Each row was made from one walk, in order. Every step used is in the known rows, and no mark comes twice. Write each row's walk.
Known rows:
u, y: 0.360 0.273 2.135 0.216 -0.636 -0.515 2.475 -2.161 -1.943 0.350 1.634 1.098 1.754 3.591 -1.140 0.368 -0.662 0.275 -0.570 -0.110 -2.215 -0.457 -1.418 2.759 0.442 -0.853 -0.423 2.032 -0.867 -0.832 0.012 0.762 -1.923
p, v, y: -0.652 -0.904 0.858 -1.080 1.554 -0.553 4.012 -4.295 -1.563 -0.511 1.280 -1.787 0.803 3.889 -1.659 0.174 -1.357 -0.078 -0.516 1.052 -2.250 0.008 0.868 1.152 0.272 -0.871 -2.454 1.314 -2.252 -0.560 -1.671 1.232 -3.568
z, u, y, v, t: -0.853 -1.076 -0.023 -0.028 -1.444 0.673 4.894 -1.128 -2.272 1.072 2.310 -0.276 0.345 6.527 -0.880 -1.444 1.778 -1.909 -1.450 0.736 -1.123 1.901 -1.650 0.546 -1.656 -1.838 -3.864 1.387 -1.867 -0.843 -0.185 -1.341 -0.605
q, v, r, y, u, z: -0.793 -1.276 -1.980 0.733 -0.724 -1.862 3.872 -3.174 -4.097 -0.423 3.135 1.094 -0.282 3.139 -3.718 1.887 0.842 0.753 -0.571 2.467 -0.462 0.415 -0.381 3.487 -0.034 -1.631 -2.020 1.130 -2.335 -1.824 -2.465 -0.692 -1.057
v, r, y: -0.034 -2.462 0.274 0.742 -0.105 0.146 2.127 -2.674 -1.523 0.346 2.779 2.091 0.877 3.253 -2.211 0.731 0.412 1.141 -0.052 0.485 -0.366 -0.680 0.939 2.123 0.430 1.058 -0.577 -1.033 -2.867 -0.505 -1.636 1.607 -1.947
q, v, r, y, u: -1.211 -2.434 -0.782 0.301 -0.187 -0.595 3.989 -1.615 -2.831 1.377 3.619 3.151 -0.964 3.596 -2.681 0.621 0.687 1.187 1.168 0.771 0.869 0.666 0.214 3.204 -1.709 -1.473 -2.796 0.295 -2.565 -1.527 -2.647 0.463 -1.697
p, t, v: 1.197 -0.424 1.647 -0.479 0.550 0.893 4.363 -1.764 1.734 1.128 0.747 -0.210 -1.822 4.511 -1.123 0.168 -0.373 0.889 0.931 2.091 -0.540 1.258 0.639 0.849 -0.572 -0.020 1.795 0.377 0.219 0.092 -1.621 -0.017 -2.431
v, p, t: -2.161 -0.575 -0.485 1.801 1.579 2.382 5.030 1.287 2.663 2.158 1.326 1.532 -0.195 0.664 -1.537 -0.114 -1.195 1.254 -1.630 1.805 -0.234 -0.660 0.004 1.192 -0.281 0.509 0.749 0.221 0.674 0.182 -0.387 -0.898 -0.131
q, v, r, y: 0.358 -3.247 0.217 0.194 -0.160 0.460 3.351 -4.191 -1.387 -0.446 2.705 3.036 0.192 3.612 -2.487 -0.209 0.736 1.208 0.935 0.490 -0.343 -0.343 0.692 3.126 0.373 0.908 -0.743 -0.543 -3.088 -0.826 -2.790 0.717 -2.809
p, v, y, u, z: -1.350 0.290 -1.595 -0.021 0.465 -2.607 4.072 -3.012 -4.382 -0.439 2.479 -2.505 0.276 3.436 -3.098 2.195 -0.693 0.029 -1.823 2.794 -1.694 0.575 -0.405 2.142 -0.066 -2.801 -3.246 2.385 -1.705 -1.658 -1.668 -0.112 -1.326
p, t: -0.579 -0.252 0.329 0.867 0.807 1.791 3.394 -0.244 2.119 2.096 1.105 1.233 1.397 2.975 -1.625 0.435 -1.509 0.725 -0.729 2.089 -0.319 0.548 -0.106 0.681 0.168 -0.575 1.166 -0.876 0.930 0.871 -0.991 -0.953 -0.482
p, v, t: -1.273 -0.957 0.946 -0.493 -0.432 0.971 4.272 -2.124 1.294 1.062 2.105 -1.038 -0.865 3.993 -1.086 -1.899 0.082 0.131 -1.600 1.320 -1.433 0.754 -0.001 0.009 -0.722 0.097 -1.366 1.149 -1.602 1.279 -0.314 -1.345 -0.985
r, q: -0.448 -0.506 0.546 -1.450 -0.014 0.134 0.543 -1.069 -0.200 1.461 2.593 2.658 -0.156 3.206 -0.326 1.115 1.984 0.590 -1.209 0.448 -0.390 -0.180 -1.071 0.964 1.413 1.168 1.237 -0.103 -3.056 0.310 -0.902 -0.536 -0.484
q, v: 0.275 -0.624 0.870 -1.679 -0.523 0.524 3.584 -3.294 1.144 -0.473 1.706 1.604 -1.412 2.011 -1.344 -0.938 0.154 0.727 1.147 0.329 -0.663 0.498 -0.604 2.280 0.174 0.231 0.012 1.373 -1.107 -0.261 -2.647 -1.187 -1.645
z, u, y, r: 0.357 -1.635 0.028 2.165 -1.336 0.594 1.619 0.247 -3.543 0.999 3.153 0.460 0.561 4.252 -2.479 0.303 1.254 0.557 -0.627 2.095 -1.018 1.580 -1.709 3.536 0.787 -1.299 -1.396 -0.415 -1.517 -0.131 -1.324 1.102 -1.730
r, q, v, t, p: -0.719 -3.085 -1.500 -0.969 0.504 2.193 4.679 -1.778 1.783 -0.279 2.359 3.559 -3.379 1.329 -0.325 -2.104 3.315 0.096 -1.136 0.425 -1.067 -1.334 -0.218 1.345 0.082 1.652 0.382 0.745 -2.459 1.239 -0.795 -2.336 -0.356
u, y, r, q: 0.235 -1.432 -0.225 0.533 -0.203 1.488 0.212 -0.771 -2.623 1.185 3.090 3.355 0.668 3.855 -1.413 0.850 2.866 -0.625 -2.123 1.100 -0.750 0.474 -2.395 3.022 1.947 0.587 0.862 -1.214 -3.692 0.202 -1.454 -0.213 -1.389
r, y: 1.083 -1.154 2.207 -0.315 -0.919 -1.365 2.128 -2.698 -1.702 1.353 1.981 1.862 1.027 3.371 -1.757 1.217 0.853 1.613 0.308 -1.198 -0.835 -0.749 0.615 2.040 0.342 0.151 0.429 0.918 -2.545 0.130 -1.445 1.643 -0.806
p, v, r: -1.345 -2.028 -0.988 0.182 0.642 1.485 3.513 -2.024 0.458 -0.608 2.731 -0.597 -1.405 1.825 -2.165 -1.402 -0.923 0.847 0.057 2.726 -1.347 0.416 0.181 1.711 0.525 1.792 -1.038 -0.390 -1.455 -1.011 -1.019 0.422 -3.808
y, r, q, v, p, t: -1.698 -2.405 -1.827 1.701 1.745 3.967 4.973 0.516 1.878 2.131 2.193 3.855 -1.159 1.275 -2.253 -0.909 0.913 0.670 -1.705 2.229 0.363 0.118 -0.947 2.810 0.497 1.047 1.151 -1.050 -1.128 0.418 -2.383 -2.419 -0.997
t, p, v, r, y, u: -1.248 -3.193 -1.719 0.807 0.083 -0.959 4.899 -0.706 -3.233 1.374 3.795 2.383 -2.689 1.949 -2.789 0.285 1.490 1.842 0.909 0.851 -0.320 -0.497 0.663 3.217 -1.629 -0.562 -2.246 1.149 -2.587 -1.227 -1.841 1.394 -2.647
p, t, v, q: 0.312 -2.027 1.484 -0.466 0.164 1.042 4.115 -2.326 1.634 1.468 2.012 1.199 -1.925 4.463 -0.391 0.718 1.392 0.073 -0.903 1.570 0.391 0.261 1.505 1.058 0.285 -0.242 1.590 0.343 -3.400 -0.247 0.481 -1.407 -1.625
v, r, q: -1.466 -1.797 -1.293 -0.503 0.887 1.647 0.678 -1.167 0.051 0.486 3.263 2.696 -0.116 3.015 -0.994 0.466 1.460 0.179 -1.406 2.035 -0.054 -0.253 -0.770 1.182 1.513 2.040 0.432 -1.900 -3.292 -0.499 -0.896 -0.546 -1.562

Which walk is each row?
-1.897 -1.278 -0.754 -1.573 1.362 -0.646 3.932 -2.380 -2.842 0.967 2.880 2.120 -0.030 4.876 -1.497 1.158 0.462 -0.528 -0.143 0.907 0.393 0.816 -0.422 2.190 -1.243 -2.808 -3.881 0.949 -3.028 -1.504 -2.907 -0.523 -1.560 -> r, q, v, y, u
0.295 -0.687 1.517 0.630 -1.864 -2.327 2.746 -1.057 -3.940 1.027 2.478 0.350 1.349 5.621 -1.754 0.868 -0.367 2.000 0.467 1.134 -2.032 0.568 -1.424 2.486 -0.128 -2.076 -2.074 2.329 -0.494 -1.003 -0.221 1.257 -2.287 -> z, u, y
0.478 -2.803 -0.481 -0.334 -0.655 0.692 2.548 -2.172 -2.938 0.556 3.459 4.058 -0.834 5.189 -2.215 -0.238 3.102 0.875 0.187 1.635 -0.542 1.716 -2.228 3.994 1.044 -0.292 -0.535 -0.021 -3.156 -0.357 -3.608 -1.299 -2.814 -> z, u, y, r, q, v
0.161 -1.371 0.499 -2.217 -0.255 0.660 2.701 -3.373 0.201 0.205 2.258 3.676 -1.435 3.117 -0.984 -0.232 1.877 0.658 0.235 0.392 -0.395 0.429 -1.375 2.277 0.982 0.972 0.618 0.570 -2.769 0.029 -3.010 -1.757 -1.753 -> r, q, v
-1.861 -0.693 -0.403 -1.149 1.072 -0.667 4.516 -2.347 -2.280 0.561 2.262 1.032 -0.139 4.292 -1.741 0.804 -0.653 -0.378 0.260 0.834 0.286 0.836 0.089 2.278 -1.747 -3.228 -4.146 1.356 -1.983 -1.532 -2.585 -0.052 -1.396 -> q, v, y, u
-0.517 -2.450 -0.017 -0.077 -0.077 2.777 3.325 -2.884 -0.349 0.643 2.850 3.146 0.305 5.646 -1.124 -1.649 2.396 -1.426 -2.257 1.327 -0.450 1.130 -1.837 2.332 0.251 -0.155 -1.330 -0.931 -3.522 0.976 -2.006 -2.744 -0.777 -> u, y, r, q, v, t
-1.290 -3.210 -2.352 -0.677 1.100 1.623 2.731 -1.497 -0.401 -0.012 3.390 2.657 -2.737 1.497 -1.338 -0.701 2.447 0.924 -0.966 2.226 -1.348 -0.737 -0.570 1.890 1.456 3.083 0.674 -0.596 -3.256 -0.337 -1.076 -0.440 -3.645 -> t, p, v, r, q
-1.317 -0.272 -1.903 -0.692 0.728 -1.952 3.381 -3.624 -4.223 -0.325 2.412 0.288 0.595 4.297 -2.559 2.517 0.807 -0.656 -1.941 2.714 -0.832 0.423 -0.946 2.555 0.300 -2.511 -2.820 1.468 -2.866 -1.715 -2.354 -1.368 -0.812 -> r, q, v, y, u, z
-1.097 -1.885 -1.052 -0.096 0.343 1.929 4.087 -0.529 2.409 -0.100 1.923 1.198 -2.617 0.291 -0.353 -1.542 1.757 0.235 -1.524 0.430 -1.332 -1.472 0.432 0.528 -0.290 1.261 0.192 0.720 -1.281 1.311 0.872 -0.897 0.576 -> v, t, p
-1.388 -0.265 1.068 -0.576 0.408 0.356 5.118 -0.559 1.719 -0.087 1.519 -0.543 -4.019 0.289 -0.532 -0.476 0.727 1.346 -0.131 0.064 -0.972 -0.838 0.545 1.637 -0.789 1.945 0.064 2.876 -1.636 -1.548 -0.102 0.877 -1.473 -> t, v, p
-0.558 -1.438 -0.018 -1.441 -0.705 0.995 3.539 -1.884 -0.395 0.559 2.762 1.174 -1.843 2.408 -0.025 0.249 3.362 -2.067 -1.392 -0.722 0.247 0.398 -0.205 1.035 0.387 -0.218 -0.646 0.988 -4.722 -1.622 0.520 -1.654 -0.502 -> y, v, q
-0.845 -0.474 0.191 -0.406 -0.713 1.625 4.846 -1.836 -1.092 0.544 1.786 0.004 0.498 5.192 -0.534 -1.696 1.533 -3.044 -1.931 -0.043 -1.285 1.135 -1.716 0.493 -1.300 -0.993 -2.609 1.240 -2.058 -0.626 0.014 -1.630 -0.351 -> u, y, v, t
-1.074 -2.331 -1.389 -0.816 0.637 1.331 1.885 -1.694 -0.570 0.480 3.471 1.977 -1.323 3.093 -1.489 -0.229 1.453 0.589 -1.174 2.395 -0.828 0.208 -0.782 1.508 1.554 2.381 0.291 -1.106 -3.345 -0.597 -1.416 -0.475 -3.318 -> p, v, r, q
-0.432 0.192 -0.572 0.562 -1.123 -3.152 2.957 -2.123 -4.432 0.723 2.674 0.196 0.181 2.988 -3.126 2.949 1.059 1.204 -1.218 1.486 -0.722 0.165 -0.454 2.741 -0.106 -2.205 -1.443 2.087 -2.037 -1.214 -1.685 0.111 0.272 -> r, y, u, z
-0.198 -1.886 -0.869 0.391 1.341 2.880 2.394 -3.072 -0.998 -0.848 2.039 0.300 0.495 3.089 -2.148 -0.382 0.357 -1.491 -0.822 1.533 -0.469 1.060 -0.233 2.812 1.022 -0.718 -1.700 -1.706 -2.954 0.011 -3.208 -0.038 -1.906 -> q, v, y, r
-0.403 -2.763 -1.644 -0.346 0.016 1.610 5.472 -1.282 -0.173 0.230 2.131 1.908 -2.941 1.385 -0.577 -1.820 3.969 -1.052 -1.042 -0.853 -1.326 -0.807 0.315 1.015 -0.815 1.205 -0.552 1.243 -2.540 0.188 -0.425 -0.756 -0.202 -> r, y, v, t, p
-0.751 -1.802 -1.891 -0.689 0.503 1.818 2.020 -1.610 -2.599 0.237 3.148 3.044 -0.072 4.394 -1.142 -0.099 2.739 -1.856 -1.346 1.398 -0.811 0.612 -2.045 1.945 1.031 1.373 -0.864 -0.948 -3.751 -2.042 -1.217 -0.904 -2.795 -> u, y, v, r, q
0.271 -1.935 -0.598 -1.113 0.101 1.992 1.990 -2.503 -0.286 0.251 3.069 3.805 -1.627 2.975 -1.659 -0.576 2.938 -0.153 -0.199 1.007 0.149 1.147 -1.734 3.122 1.596 1.008 0.894 -0.943 -3.357 0.338 -3.554 -1.853 -1.807 -> y, r, q, v
-0.537 -2.483 -1.062 -0.301 1.332 2.170 2.215 -1.600 0.602 0.995 2.492 2.512 -1.068 5.015 -1.157 0.441 1.407 0.069 -0.691 3.383 0.142 0.631 -0.209 1.093 0.881 1.895 1.179 -2.082 -2.710 -0.451 -1.508 -0.954 -2.869 -> p, t, v, r, q
-1.174 -3.086 -2.411 0.436 0.969 1.940 4.582 -1.650 0.714 -1.114 2.903 0.056 -3.333 -0.193 -2.027 -2.002 0.265 1.121 0.163 2.512 -1.928 -0.733 0.552 2.083 0.525 2.579 -0.350 0.082 -1.377 -0.834 -0.678 0.402 -3.983 -> t, p, v, r
0.283 -0.817 1.073 -0.661 2.416 0.683 4.349 -3.955 -0.101 0.208 0.258 -1.051 1.002 5.998 -1.126 0.773 -1.500 -0.710 -0.049 2.060 -1.141 0.651 1.610 0.771 -0.518 -1.475 -1.061 -0.177 -1.146 -0.446 -1.864 0.844 -3.185 -> p, t, v, y
-1.694 -2.104 -0.631 0.503 0.713 2.253 4.349 -1.125 -0.847 0.131 2.871 3.674 -2.127 0.622 -1.672 -1.141 2.409 0.459 -1.687 0.332 -0.857 -0.758 -1.798 4.212 0.779 1.644 -0.378 1.427 -3.263 -1.303 -1.731 -1.032 -1.826 -> u, y, r, q, v, p
-2.071 -1.238 -1.478 -0.612 1.421 -1.177 5.553 -1.478 -2.716 0.780 2.696 -0.139 -1.890 2.536 -1.833 0.296 0.057 0.382 0.049 1.132 -1.092 -0.137 0.646 1.984 -1.638 -2.263 -3.596 2.226 -1.941 -1.121 -1.530 0.919 -2.567 -> t, p, v, y, u
-1.816 -1.427 -1.372 1.882 0.465 1.574 6.517 1.475 -1.254 2.380 1.669 1.538 -0.428 3.026 -2.064 -0.382 0.277 0.507 -0.977 1.731 -0.877 0.639 -1.249 1.846 -1.161 -0.839 -1.391 1.767 0.411 -1.627 -0.737 -0.965 -1.633 -> z, u, y, v, p, t
0.613 -0.843 0.473 1.785 -0.586 1.997 1.359 -0.627 -2.038 0.393 2.472 0.821 0.789 2.581 -1.971 -0.047 0.971 -0.615 -1.250 1.133 -1.354 0.752 -1.565 3.545 1.066 -0.539 -0.051 -0.676 -1.777 0.029 -1.089 0.837 -1.319 -> u, y, r
-0.423 -3.002 -1.962 -0.154 1.689 1.782 1.908 -1.812 -2.048 0.375 3.009 2.039 -1.386 2.645 -1.455 0.062 3.456 -0.598 -2.021 1.529 -1.353 0.158 -0.464 2.492 1.942 1.300 0.121 -1.353 -4.501 0.565 -2.261 0.101 -2.765 -> t, p, v, y, r, q
-1.660 0.719 -1.501 0.122 0.606 -2.180 3.100 -2.465 -3.847 -0.332 2.203 -1.721 1.139 3.365 -2.625 2.798 -0.565 -0.461 -2.069 2.440 -1.074 0.268 -0.309 1.906 -0.042 -2.937 -3.143 1.684 -1.652 -1.475 -1.159 -0.034 -0.089 -> v, y, u, z
0.203 -1.762 -0.523 -0.695 1.505 1.679 0.928 -2.435 -1.879 0.546 2.517 1.450 -0.306 5.046 -0.966 1.030 2.829 -1.055 -1.725 1.749 -0.232 0.916 -0.380 1.811 1.588 0.566 0.280 -1.864 -4.688 0.079 -2.468 0.289 -2.126 -> t, v, y, r, q
0.058 -1.906 -0.435 -0.909 -0.111 -0.003 5.099 -1.616 0.319 -0.253 2.017 0.031 -4.362 -0.705 -1.545 -1.579 1.320 1.947 0.662 0.465 -2.835 -0.949 0.127 2.007 0.271 1.966 1.011 2.639 -0.939 0.317 -0.905 0.469 -3.309 -> t, p, v
-2.316 -0.031 -0.283 -0.609 0.963 -0.974 3.349 -0.959 -2.418 1.356 2.326 0.088 0.733 3.962 -1.349 1.565 -0.990 -0.483 -0.252 0.868 0.156 0.500 0.271 1.330 -1.695 -3.299 -4.119 0.963 -1.829 -1.329 -1.254 0.842 -0.626 -> v, y, u
-0.476 -1.721 -0.662 0.701 1.171 1.764 2.684 -2.382 -1.636 -0.248 2.187 -1.262 0.153 3.022 -2.329 -0.304 0.183 -0.963 -1.408 1.883 -1.292 1.284 0.140 2.347 1.103 -0.410 -1.642 -1.043 -2.874 0.148 -2.493 0.982 -2.629 -> p, v, y, r
-0.918 -2.546 -2.220 -0.394 -0.084 0.702 2.367 -0.889 -3.760 0.633 3.751 2.623 -0.302 5.583 -1.404 0.225 2.943 -0.654 -0.840 2.084 -0.630 1.229 -2.025 1.885 0.661 0.689 -1.805 -0.831 -3.563 -2.246 -1.271 -0.586 -3.034 -> z, u, y, v, r, q
-0.201 -3.735 -1.902 0.454 0.511 3.177 4.506 -1.872 0.066 -0.439 2.705 3.810 -2.698 1.958 -0.955 -2.296 3.782 -0.666 -1.707 0.676 -1.470 -0.925 -1.131 3.039 0.552 1.223 0.125 0.170 -2.863 1.087 -1.112 -2.060 -1.221 -> u, y, r, q, v, t, p
